What can hang from each mark
J566: J252 J330 J828 J912 J970
J828: J272 J330 J566
J912: J566
J330: J566 J828 J970
J272: J828
J970: J566

Every row comes from one small tree of marks. Brackets hold a mark, then the marks that hang from it, in the order of their numbers. Every link used is in the known rows. Which tree was each row made from?
Known rows
(J330 (J566 J252 J828) J970):  .11  .26  .13  .26 -.28  .67 -.28 -.08  .35  .00 -.15 -.13  .19 -.53  .03 -.09 -.11 -.02  .02  .12  .03
(J828 J272 J330 J566): -.05 -.17 -.31  .02  .01  .12 -.32  .37  .41  .78 -.29 -.14  .31  .03  .14  .36  .66 -.09 -.22  .32  .49
(J912 (J566 J252 J828 J970)):  .00  .23 -.17  .22 -.19  .37 -.19  .33  .13  .10 -.39 -.20 -.10 -.55  .33 -.03 -.20  .06 -.15  .44 -.02
(J272 (J828 J330 (J566 J970))):  .00  .20 -.10  .23 -.03  .21 -.30 -.09  .40  .40 -.07 -.17  .04 -.15  .32  .31  .16  .18 -.13  .15  .16
(J912 (J566 (J828 J272) J970)): -.08  .20 -.14  .08 -.04  .26 -.12  .33  .15  .11 -.38 -.14 -.19 -.28  .32 -.12  .00  .04 -.22  .34  .15
(J912 (J566 J828)): -.08  .24 -.12  .13 -.08  .33 -.12  .09  .18 -.10 -.19 -.12 -.22 -.21  .26 -.15 -.04 -.03 -.03  .28  .07
(J828 J330 (J566 J970)): -.11 -.09 -.26  .31  .07  .21 -.18  .26  .48  .64 -.18 -.12  .15 -.27  .31  .38  .50  .01 -.27  .48  .23
(J330 J828 (J970 (J566 J252 J912))):  .09  .31  .04 -.01 -.72  .74  .10 -.07  .43 -.20 -.05  .05  .20 -.21  .15 -.17 -.14  .02  .07 -.15  .17
(J912 (J566 J330 J970)): -.02  .23 -.22  .06 -.11  .21 -.03  .26  .02 -.01 -.15 -.10 -.40 -.36  .47  .07  .11 -.01 -.12  .38  .02
(J566 J252 (J330 J828) J912 J970):  .41  .21 -.17 -.11 -.80  .31  .08  .44 -.06  .42 -.33 -.06  .27 -.83  .58  .24 -.16  .06  .13  .49  .23
(J970 (J566 J828 J912)):  .09  .37 -.21  .14 -.14  .40  .16 -.04  .35  .30 -.35  .05  .30 -.45  .36 -.10 -.13  .09 -.13  .13  .25
(J828 (J566 J252 J330)):  .07  .08 -.37  .35 -.18  .24 -.23  .29  .21  .42 -.18 -.06  .25 -.56  .33  .32  .10 -.01  .07  .67  .07
(J272 (J828 J330 (J566 J252 J970))):  .07  .19 -.14  .25 -.14  .25 -.38 -.01  .37  .47 -.15 -.22  .14 -.29  .31  .37  .06  .19 -.11  .21  .12
(J828 J272 (J330 J970) J566): -.04 -.22 -.21 -.08 -.15  .30 -.36  .31  .52  .67 -.23 -.19  .26  .10  .12  .29  .69 -.18 -.23  .25  .46
(J330 (J566 J252) J970):  .05  .26  .08  .18 -.36  .71 -.27 -.09  .34 -.17 -.06 -.03  .12 -.37 -.03  .06  .05 -.07  .09  .04 -.08
(J912 (J566 J252 J330 J970)):  .07  .22 -.27  .10 -.26  .27 -.15  .38 -.02  .09 -.26 -.17 -.24 -.56  .45  .16 -.02  .01 -.10  .45 -.05
(J330 (J566 J252 J912) J828 J970):  .13  .39  .15 -.01 -.91  .85 -.17 -.05  .33 -.41 -.02  .06  .28 -.24 -.05 -.12 -.11 -.10  .24 -.07  .09
(J272 J828):  .07  .37  .06  .09 -.10  .27 -.14 -.31  .24  .01  .02 -.04 -.08 -.12  .24  .10 -.10  .21  .17 -.05  .06
(J566 J252 (J828 J272 J330) J912):  .42 -.02 -.15 -.27 -.56  .29 -.23  .39  .16  .90 -.60 -.28  .60 -.52  .31  .19  .04 -.09  .02  .36  .55
(J330 (J970 J566)): -.03  .20 -.01  .09 -.17  .59  .08 -.18  .47 -.03 -.04  .03 -.01 -.19  .20 -.05  .12  .01 -.08 -.06  .06
(J272 (J828 J566)): -.04  .34 -.11  .26 -.11  .29 -.28 -.18  .35  .07 -.02 -.02  .06 -.10  .24  .16 -.05  .16  .10  .18  .03
(J330 (J566 J252) J828):  .04  .43  .06  .34 -.34  .52 -.12 -.04  .20 -.26  .00  .10  .18 -.37 -.10 -.06 -.16  .15  .17 -.04  .07
(J828 J330 (J566 J252 J912 J970)):  .07 -.07 -.38  .12 -.41  .34 -.29  .44  .41  .75 -.39 -.14  .47 -.43  .35  .51  .37 -.10 -.16  .62  .22
(J330 (J566 J912)):  .03  .39 -.07  .05 -.30  .49 -.10 -.06  .22 -.11 -.13  .16  .20 -.24  .08  .08  .13 -.08  .17  .14  .07
(J272 (J828 J330 J566)):  .02  .20 -.10  .18 -.06  .22 -.34 -.18  .40  .33 -.01 -.16  .06 -.06  .25  .28  .17  .12 -.03  .10  .18
(J828 J272 J330 (J566 J912 J970)):  .01 -.13 -.37 -.14 -.28  .19 -.27  .56  .40  .88 -.48 -.11  .44 -.08  .31  .42  .64 -.13 -.28  .48  .51

Write each row's tree
 .34  .17 -.13 -.03 -.60  .43 -.11  .21  .16  .47 -.48 -.12  .52 -.67  .34  .07 -.27 -.04  .21  .49  .24 : (J566 J252 J828 J912)
 .04  .04  .09  .03 -.09  .45 -.16 -.15  .41  .22  .04 -.15 -.03 -.12  .07  .17  .48 -.10 -.10 -.08  .24 : (J828 (J330 J566 J970))
 .30  .06 -.05  .02  .09 -.03  .03  .17 -.01  .70 -.27 -.22  .03 -.58  .47 -.04  .03  .10 -.02  .37  .52 : (J566 J330 (J828 J272))
 .24  .07 -.07  .13 -.14  .25 -.18  .28  .14  .62 -.48 -.21  .37 -.61  .19  .03 -.18  .13  .03  .34  .32 : (J566 J252 (J828 J272))
-.05  .01 -.36  .22 -.17  .27 -.32  .60  .31  .59 -.51 -.02  .44 -.36  .19  .32  .19  .06 -.15  .60  .18 : (J828 J272 (J566 J252 J970))
 .04  .17 -.18  .02 -.61  .40 -.13  .33  .28  .13 -.24  .09  .43 -.11  .08  .04  .04  .00  .17  .27  .33 : (J330 (J828 J272 (J566 J252 J912)))
 .13  .21 -.22  .19 -.18  .22 -.15  .38 -.02  .26 -.35 -.28 -.18 -.72  .51  .02 -.18  .06 -.16  .53  .06 : (J912 (J566 J252 J330 J828 J970))
 .03  .17  .01  .07 -.12  .53  .04 -.09  .46  .16 -.18 -.06  .07 -.25  .22 -.14  .05  .04 -.16 -.03  .21 : (J330 (J970 (J566 (J828 J272))))
-.08  .07  .05  .02 -.50  .56 -.10  .12  .47 -.10 -.01  .03  .15  .10  .04 -.14  .18 -.05  .08  .07  .30 : (J330 (J828 J272 J566) J970)
 .13  .19  .13 -.05 -.16  .32 -.21 -.35  .36  .20  .07 -.21 -.11 -.02  .25  .18  .15  .11  .03 -.19  .20 : (J272 (J828 (J330 J970)))
-.10  .24 -.11  .19 -.04  .32 -.07  .21  .18 -.01 -.28 -.13 -.25 -.35  .36 -.12 -.06  .05 -.17  .37  .04 : (J912 (J566 J828 J970))
 .16  .17 -.15  .06 -.33  .36 -.23  .21  .05  .08 -.22 -.30 -.19 -.53  .40 -.06 -.13 -.09 -.03  .39  .08 : (J912 (J566 J252 (J330 J970) J828))
-.10  .14 -.33  .19 -.33  .40 -.10  .32  .40  .26 -.30  .12  .32 -.31  .35  .24  .20 -.06  .01  .66  .07 : (J828 (J566 J912 J970))
 .16  .29  .12  .04 -.21  .40 -.35 -.32  .33  .16  .03 -.22 -.02 -.14  .15  .21  .08  .11  .00 -.20  .13 : (J272 (J828 (J330 (J566 J252) J970)))
 .01 -.11 -.23 -.07 -.46  .48 -.26  .14  .56  .44 -.13 -.12  .30 -.03  .27  .32  .57 -.29 -.05  .39  .29 : (J828 (J330 J970) (J566 J912))
 .01  .25 -.17 -.05 -.26  .22 -.06  .20  .00 -.15 -.06 -.07 -.33 -.12  .30 -.07  .10 -.05  .02  .18  .18 : (J912 (J566 (J330 (J828 J272))))
 .28  .17 -.18 -.18 -.43  .19  .18  .29  .01  .45 -.27  .00  .05 -.62  .68  .25  .14 -.02  .06  .52  .24 : (J566 J330 J912 J970)
 .10  .23 -.14 -.01 -.52  .43 -.17  .20  .05 -.20 -.05 -.17 -.25 -.33  .30 -.02 -.05 -.09  .07  .22  .03 : (J912 (J566 J252 (J330 J828 J970)))
 .09  .22 -.28  .04 -.30  .28 -.19  .25 -.03 -.01 -.17 -.15 -.22 -.42  .34  .13  .00 -.07  .04  .36 -.01 : (J912 (J566 J252 J330))
 .13  .36 -.32  .08 -.37  .50  .05  .08  .29  .24 -.37  .09  .39 -.48  .28  .14 -.11  .06 -.05  .12  .08 : (J970 (J566 J252 J912))
 .39  .11 -.13 -.21 -.32  .06  .10  .45 -.03  .84 -.54 -.18  .23 -.74  .71  .05  .00  .04 -.10  .59  .55 : (J566 J330 (J828 J272) J912 J970)
-.02  .27 -.15  .08 -.22  .24  .02  .24  .03 -.14 -.08 -.08 -.40 -.32  .43 -.04  .03  .04 -.08  .29  .08 : (J912 (J566 (J330 J828) J970))
 .10  .21 -.09 -.04 -.51  .69  .00 -.04  .42  .04 -.19  .01  .21 -.30  .23  .04  .02 -.07 -.01  .04  .05 : (J330 (J970 (J566 J252 J912)))
 .11  .31 -.17  .30 -.18  .22 -.31  .02  .22  .32 -.14 -.13  .08 -.46  .41  .28 -.14  .23  .01  .35  .02 : (J272 (J828 (J566 J252 J330 J970)))
